Known rows, with every way that one mark hangs from another
bomomod(bifun(dubub kalu(vegabe) lifebug)): [-1,-11,13,33,22,12,-10,7,15,19,-1,6,1,-18,16,2,-1,-8,5,1,26,11,5,6,6,-25]
bomomod(bifun(kalu lifebug) dubub(vegabe)): [2,-30,13,23,17,8,-2,6,-2,20,8,-9,6,-9,7,0,-5,-9,-8,-3,13,9,7,5,6,-10]
bomomod(bifun(lifebug vegabe)): [13,3,4,26,-6,17,-14,6,3,7,5,9,-9,-15,2,8,-6,-3,4,-4,19,13,6,0,6,-14]
bomomod(bifun(dubub lifebug) kalu): [-9,-2,0,30,27,12,-8,10,10,14,9,0,0,-15,0,-5,9,-26,-4,-11,20,8,17,0,-6,-22]
kalu(bomomod vegabe(bifun(dubub lifebug))): [-3,8,-4,16,15,10,-10,18,22,7,-13,10,-14,-17,14,-11,-2,1,16,-3,21,2,-1,6,9,-10]
bifun(dubub kalu lifebug(vegabe(bomomod))): [16,-11,11,21,22,-8,-2,19,-3,-12,-2,-7,4,-22,28,7,-8,6,0,13,8,4,7,-11,1,-22]
kalu(bifun(lifebug(vegabe))): [4,0,-8,6,1,17,-6,10,-16,-4,-18,5,-15,-23,9,0,-3,6,9,-7,5,10,-3,-3,11,-25]
vegabe(bifun bomomod(dubub) lifebug): [-5,-1,8,17,3,9,4,1,11,-11,19,28,-3,0,4,-27,-12,-8,-3,-2,-2,-20,10,8,-7,6]
vegabe(bifun lifebug): [-9,2,-2,14,-7,3,-1,2,11,-4,15,25,-8,-2,-8,-18,3,-2,0,-10,-2,-2,3,11,-5,-11]
bomomod(bifun dubub): [-7,-5,11,11,10,17,1,-2,8,14,6,5,4,3,8,-15,-7,-21,-6,-5,9,-12,4,4,5,6]
kalu(bifun(dubub) vegabe): [1,1,-2,10,13,18,5,0,13,9,-27,13,-4,-17,17,-9,-11,-4,14,-4,15,-7,-7,9,12,-3]
vegabe(bifun bomomod(dubub)): [-1,-3,9,8,5,15,3,0,6,-11,10,11,2,-3,14,-24,-8,-8,-2,1,1,-19,10,2,-6,17]
lifebug(bifun(kalu) vegabe): [-3,-25,4,-13,-4,3,-8,4,-12,3,-12,-14,-1,-15,27,9,11,17,0,5,-6,14,-13,-7,2,-12]
bomomod(bifun(kalu)): [-6,-15,7,8,11,8,8,-4,3,8,15,-10,4,-3,6,-6,8,-4,-1,-5,10,8,3,7,-6,0]
dubub(bomomod vegabe): [24,-11,-1,-12,-6,-9,14,4,-2,-5,-1,-13,14,2,2,1,-9,10,6,5,-13,6,2,-6,8,24]
kalu(bomomod(bifun dubub)): [-8,-1,3,-2,18,15,10,1,11,14,1,-8,-5,7,9,-19,-7,-15,6,-7,14,-12,-2,7,7,20]
bomomod(bifun): [-2,1,4,5,1,13,2,-1,5,4,10,2,2,-3,2,-14,3,-11,0,-8,6,-1,4,5,0,3]
vegabe(bifun bomomod(kalu)): [-7,-4,0,1,7,9,12,-4,7,-12,16,-2,0,-9,-3,-15,11,0,6,-5,-4,-3,13,4,-22,17]
vegabe(bomomod(bifun)): [6,3,6,2,2,14,9,-2,2,-12,18,3,4,-7,8,-21,0,-7,4,-5,2,-8,11,2,-6,17]
vegabe(bomomod(kalu) lifebug): [-6,-3,0,5,9,-6,16,-6,6,-7,17,7,-3,-2,-16,-3,1,4,6,0,-9,-4,11,6,-19,7]
kalu(bifun(dubub) bomomod vegabe): [0,4,-10,-5,20,16,15,3,16,8,-32,0,-12,-13,19,-13,-11,1,24,-6,19,-6,-15,11,14,12]
kalu(bomomod(dubub) vegabe(bifun lifebug)): [-14,-1,4,5,5,8,8,1,28,16,-7,21,-17,3,0,-16,-13,5,17,-1,5,-15,-9,19,8,9]

Rows
[4,-1,-7,18,26,-3,-4,10,2,1,4,-8,7,-5,3,8,1,-11,2,1,7,14,17,-15,-5,-10] -> bifun(dubub(bomomod(kalu)) lifebug)
[11,-5,-1,11,-4,10,-21,9,6,5,-18,7,-1,-17,31,8,-6,-4,-2,3,14,4,-9,-9,9,-8] -> lifebug(bifun(dubub vegabe))
[-14,-29,0,-1,3,1,-2,-1,3,22,-5,4,0,-5,-3,1,0,-3,-6,-5,-10,0,-2,6,-4,-2] -> bomomod(dubub(vegabe(lifebug(bifun))) kalu)
[1,4,8,10,-10,8,7,-3,19,-10,9,33,-7,-10,-2,-19,-6,14,15,2,-6,-11,4,15,-5,6] -> kalu(vegabe(bifun bomomod lifebug))
[4,-8,2,-3,-1,4,-17,17,1,1,-22,1,3,-19,36,-3,1,-3,-3,3,0,-2,-9,-12,12,-17] -> lifebug(bifun(dubub) vegabe)
[16,-7,1,22,10,-7,-11,22,3,5,-8,1,6,-16,9,3,-9,-7,-6,0,9,6,7,-4,11,-20] -> bifun(dubub(vegabe) lifebug)
[-10,-9,7,12,18,-3,14,-7,9,3,13,10,-1,4,-11,-5,-9,-6,0,3,-6,-14,11,6,-15,9] -> vegabe(bomomod(dubub kalu) lifebug)
[6,-7,7,-11,6,-5,18,2,1,-8,-2,-13,3,-11,2,5,0,12,10,8,-14,-3,4,-4,-10,13] -> lifebug(vegabe(bomomod(kalu)))
[-3,-2,-5,-4,-10,8,-10,-1,-8,-17,10,20,-7,-10,10,-14,3,7,-1,-3,-9,-1,3,-2,-9,-1] -> vegabe(bomomod lifebug(bifun))
[0,-3,2,8,8,16,2,-4,9,14,6,-1,1,-7,-9,6,5,2,18,-1,4,18,14,-1,-2,4] -> dubub(bomomod(bifun(lifebug) kalu(vegabe)))
[0,-8,-10,3,6,16,14,-11,3,10,-15,-5,-11,-15,-4,11,-3,3,14,-7,11,11,-6,7,-5,9] -> bomomod(kalu(bifun(vegabe)))
[9,-20,8,-3,11,1,-4,12,-5,-12,-10,-11,8,-23,46,-3,1,7,-1,11,-1,0,-5,-13,0,-6] -> lifebug(bifun(dubub kalu) vegabe(bomomod))
[-4,-7,0,-6,0,9,14,-9,18,7,0,-2,3,-2,-5,-1,5,11,20,3,-8,6,6,3,-6,22] -> dubub(bomomod(kalu(vegabe(bifun))))
[19,-9,-2,-3,-8,-15,15,5,3,-6,6,4,9,5,-9,-1,-11,11,6,2,-17,5,2,0,7,12] -> dubub(bomomod vegabe(lifebug))
[-4,-4,-20,2,15,19,5,-5,-15,-4,0,-8,-7,-10,-6,3,6,0,13,-12,5,22,12,-7,-7,-1] -> dubub(bomomod(kalu(bifun(lifebug))))
[7,-14,8,24,22,-10,-9,21,0,5,-9,-8,2,-18,22,14,-4,1,-4,9,12,12,-1,-9,8,-36] -> bifun(dubub kalu lifebug(vegabe))
[8,2,7,21,-10,7,2,0,16,8,10,21,-8,-6,-6,-2,-11,-2,6,-5,10,1,-2,11,4,-4] -> bomomod(bifun(vegabe(lifebug)))
[5,-29,1,-5,-5,-4,4,1,-9,-9,10,1,2,-15,13,-5,3,19,-1,1,-13,9,-2,3,-9,4] -> dubub(vegabe(bomomod lifebug(bifun(kalu))))
[15,-16,14,28,15,4,-5,0,-3,0,3,-2,-4,-10,16,20,-20,8,0,15,15,5,6,-6,-2,-3] -> bifun(kalu lifebug vegabe(bomomod(dubub)))
[2,-7,1,-10,5,0,15,-11,12,11,-7,-9,6,3,-8,14,-1,13,20,10,-9,8,3,-2,-3,22] -> dubub(bomomod(kalu(vegabe)))
[-4,-3,5,-8,12,4,9,-3,17,20,-21,-4,-8,6,7,2,-17,7,17,9,7,-12,-12,8,13,21] -> kalu(bomomod(dubub) vegabe)
[16,-3,6,16,17,-4,12,4,17,-2,-4,-5,5,-14,10,10,-13,-3,7,9,10,-5,7,-3,-10,15] -> bifun(dubub vegabe(bomomod(kalu)))
[4,2,9,0,-9,13,6,-4,14,-10,2,15,-3,-12,8,-15,-3,13,15,5,-3,-10,5,8,-3,17] -> kalu(vegabe(bifun bomomod))
